Each row comes from the steps of one path. Every step used is in the known rows, and no mark comes twice. Write the path behind each row, first mark first.
(in the rows, 128 means zero)
Known rows
vufo, lufizez, gamo: [128 140 125 114 146 138 197 127 139 133  90 174 202 156 137 172  82 107
 123 167 151 103 103 170 144 113 165 101  96 163]
vufo, lufizez, rorug: [116 142 130 110 142 142 196 137 128 106 139 155 160 109 144 135 130  65
 143 162 141 125  85 168 117 141 144 138 104 204]
rorug, zizo, gamo, lufizez: [124  80 120 185 127 108 122  81 143 105 140 106 126 177  76 100 144 100
 115 130 154 162 132 138 158 129 206  84 166  93]
rorug, gamo, vufo: [118  87 125 162 108 127 103 122 177 148 120 179 160 203 127 152  66 167
  81 171 120 132 173 130 115 107 199 112  54 111]
rorug, zizo: [112  80 114 183 116 137 126 100 147 116 153 138 131 166  91 120 129 105
 107 146 132 152 122 158 170 153 206 124 178 133]
gamo, vufo, lufizez, rorug, zizo, tena: [135 115 189 123 101 157 194 166 189 125 158 150 206 162 132 113  96 131
  88 136 135 119 118 193  90 143 193 125  80 139]
vufo, lufizez, rorug, zizo, gamo: [131 125 114 138 137 140 190 124 128 100 151 138 151 132 119 120 150  62
 128 163 133 135  84 178 133 131 165 109 119 168]
lufizez, rorug, gamo, duri, bida, fizug: [105  80 102 177 117 121  76 109 124  96 114 162 106  96 124 118 154  92
 126 172 112 127  95 117  90 134 121 107 104 147]
tena, zizo, gamo, duri, bida: [173  96  83 122 205 143  63 126 137 122 112 129 158 118 132 119  76 124
 105 138 138 158 133 127 126 113 157  69 168 125]
zizo, tena, rorug: [206 132 184 166 160 101 116 149 159 122 128 118 133 122 142 154  92 130
 129  79 164 122 111 125 105 158 167 144 128 169]
lufizez, gamo, duri, bida: [126 100 109 146 133 127  73 105 143 123  72 172 188 109 139 137  80 129
 115 160 152 131 113 126 127 118 145  80 133 115]
tofo, bida, fizug: [102  62  90 131 141 111 164  90 158 117 132 123 155 150 108 137 146 136
 160 141 147 101 153 140 164 166 190 192 160 127]
gamo, lufizez, rorug, zizo: [ 71  99 166 157 133 111 118  82 158  89 137 120 115 117 105  64 145  59
 138 130 177 157  60 151 107 158 167 111 134 150]
zizo, gamo, vufo: [159  95 111 148  98 105 126 132 164 107 109 118 160 182 131 135 110 158
 120 127 135 151 219 109 111 100 182  99  95  98]
duri, gamo, vufo, lufizez, rorug: [126  98 138  93 125 170 121 175 194 159 111 138 178 181  95 122  84  96
 117 115  72 101 138 162  67 123 185 120  39 145]
vufo, lufizez: [111 143 142  98 148 148 215 131 130 133 135 163 186 130 130 162  92  86
 143 146 143 127 116 147 145 135 167 141 106 193]
vufo, lufizez, gamo, duri: [121 131 137  98 151 141 169 129 135 144  93 181 201 113 152 155  70 105
 124 153 169 109  85 161 136 133 163  91  92 166]
tena, zizo, gamo, vufo, lufizez, rorug: [182 104  95 119 182 137 111 160 167 119 109 125 167 170 147 121  79 142
  93 148 128 137 133 178 109 104 168  66 123 127]
vufo, lufizez, gamo, tena, rorug: [141 144 140 127 145 141 194 153 130 138  94 163 191 142 147 160  72  92
 110 139 161  96  84 164 136 118 150 114  95 164]
lufizez, rorug: [120 103  99 161 112 112  98 118 147  70 124 138  97 102 145 108 158  79
 143 157 134 144 107 146 106 148 133 138 126 189]
tena, rorug, lufizez, gamo: [155 140 113 149 125 104 160 136 136 161 100 164 117 137 128 137  97 133
 132 109 166 157  74 112 140 156 138 147 133 151]
tena, rorug, zizo, gamo: [175 101  88 194 143 106 101 125 125 126 127 113  97 153 127 108 138 127
 132 121 124 190 109 131 153 141 182 120 183 125]
tena, rorug, zizo, gamo, vufo: [171  98 101 185 128 112 107 140 141 134 132 118 114 166 130  99 125 145
 121 118 120 188 118 142 142 140 191 120 169 109]
rorug, zizo, gamo, duri, bida: [134  70  96 182 123 129  98  91 124 110 155 122 145 139  78 106 143 101
 108 138 130 170 142 120 156 131 196  85 185  86]
duri, bida: [107 116 114 148 130 160 140  96 133 103 150 151 192 129  81 136 124  89
 129 157  88 167 161  86 137 107 134 153 181 141]
gamo, duri: [104  94 135 109 133 133  82 111 128 135 130 166 140  47 154 120  83 110
 147 114 177 155 119  90 124 180 160 128 125 172]

Write each row's path
[180 103 102 111 186 143 119 158 167 133 108 127 180 178 143 134  62 152
  91 141 134 136 147 167 120 102 178  73 126 119]	tena, zizo, gamo, vufo, lufizez
[157  96 115 200 121 115  97 141 151 123  76 140 136 165 139 135  82 119
  89 136 168 111  97 157 140 122 154  97 132 113]	lufizez, gamo, tena, rorug, zizo
[118 133 135  99 152 152 177 126 128 139 104 178 221 109 134 150  76  97
 120 163 153 116  86 151 134 118 154  94 105 155]	vufo, lufizez, gamo, duri, bida
[208 130 177 180 166  94 100 140 157 135 120 133 126 144 139 164  88 139
 110  95 157 117 112 123 107 144 176 124 102 154]	zizo, tena, rorug, gamo
[146  86 123 151 141 158  66 170 159 159 109 111 114 160  78 120  90  62
 109  77  94 110 114 122  98 141 167 134  94 141]	duri, gamo, tena, rorug, zizo
[149 111 105 161 162 110  58 122 124 158 111 168 100 112 167 126  86 135
 136 130 136 178  94  99 126 151 160 127 114 151]	tena, rorug, gamo, duri
[190 129 200 177 177  96 105 129 161 136 119 126 130 142 136 150  83 127
 116  86 172 119  97 125  98 149 178 119  97 150]	zizo, tena, rorug, gamo, lufizez
[129 105 120 159 135  74 110  93 140  77 102  97 113 137 122 101 150  86
 156 125 170 155 143 103 104 109 150  86 106 127]	zizo, gamo, lufizez, rorug
[148 144 124 140 128 115 175 133 128 159 131 157 109 117 123 135 108 120
 148  94 164 172  84  90 138 169 140 178 139 171]	tena, rorug, lufizez
[120 130 121 132  92 110 198 110 152 155  98 182 152 156  84 165  91 123
 108 129 195 112 109 114 146 146 150 131  99 140]	rorug, lufizez, gamo
[ 88  87 130 171 108 156 182 106 120 113 116 143 193 140  59 162 144 115
 139 143  73 120 163  73 118 116 114 145 190 129]	duri, bida, fizug
[116 135 131 130 141 142 180 134 127 113 140 166 152 122 133 143 119  56
 115 165 142 110  80 156 118 124 144 127  71 186]	vufo, lufizez, rorug, gamo, tena
[119  92  96 167 128 108  49 107 137  97 122 166  87  92 154 108 139  89
 120 172 144 145  91 131  97 145 141 109  86 165]	lufizez, rorug, gamo, duri
[150  99  96 137 132 116  84  99 116 105 121 125 160  94 117 125 126 107
 143 126 137 171 179  61 120 114 149  93 139 108]	zizo, gamo, duri, bida
[111 120 174  92 103 162 205 159 182 148 142 170 224 168 140 133  63 147
 105 139 132 129 153 161 106 136 188 140  74 144]	gamo, vufo, lufizez
[141  81  83 197 109 103  92 109 138  63 139 112  89 135 114  90 188  75
 122 164 128 158 108 165 125 135 162 100 153 139]	lufizez, rorug, zizo, gamo
[126 121 117 124 139 140 173 126 121 106 151 143 152 100 126 113 143  61
 132 154 146 137  73 169 127 142 166 106 119 167]	vufo, lufizez, rorug, zizo, gamo, duri
[152 105 105 183 144 121 106 125 130 135 135 132 102 146 131 107 122 122
 133 123 123 185  87 145 154 164 180 142 187 146]	tena, rorug, zizo
[ 86  83 146 127 122 157 119 106 112 134 127 163 175  55 105 126 109 108
 147 118 127 138 125  64 110 161 124 129 166 140]	gamo, duri, bida, fizug
[118  90 165 135 158 131  66 127 186 133 106 103 120 156  64  95 119  53
 129  87 114 105  82 147  68 143 181  94  74 142]	duri, gamo, lufizez, rorug, zizo, tena
[121  91 106 177 102 115  82 124 166  94 120 162 114 152 147 112 131 117
 103 179 119 138 117 155  89 126 157 115  71 146]	lufizez, rorug, gamo, vufo
[177 110 107 180 120  96 109 138 121 100 107  96 106 136 132 134 118  99
 126  97 161 147 173  78 122 109 143 122 121 124]	zizo, gamo, tena, rorug
[113 123 125 132 136 150 195 128 129 103 155 151 157 126 122 119 143  58
 125 163 134 131  69 185 135 144 166 125 125 185]	vufo, lufizez, rorug, zizo
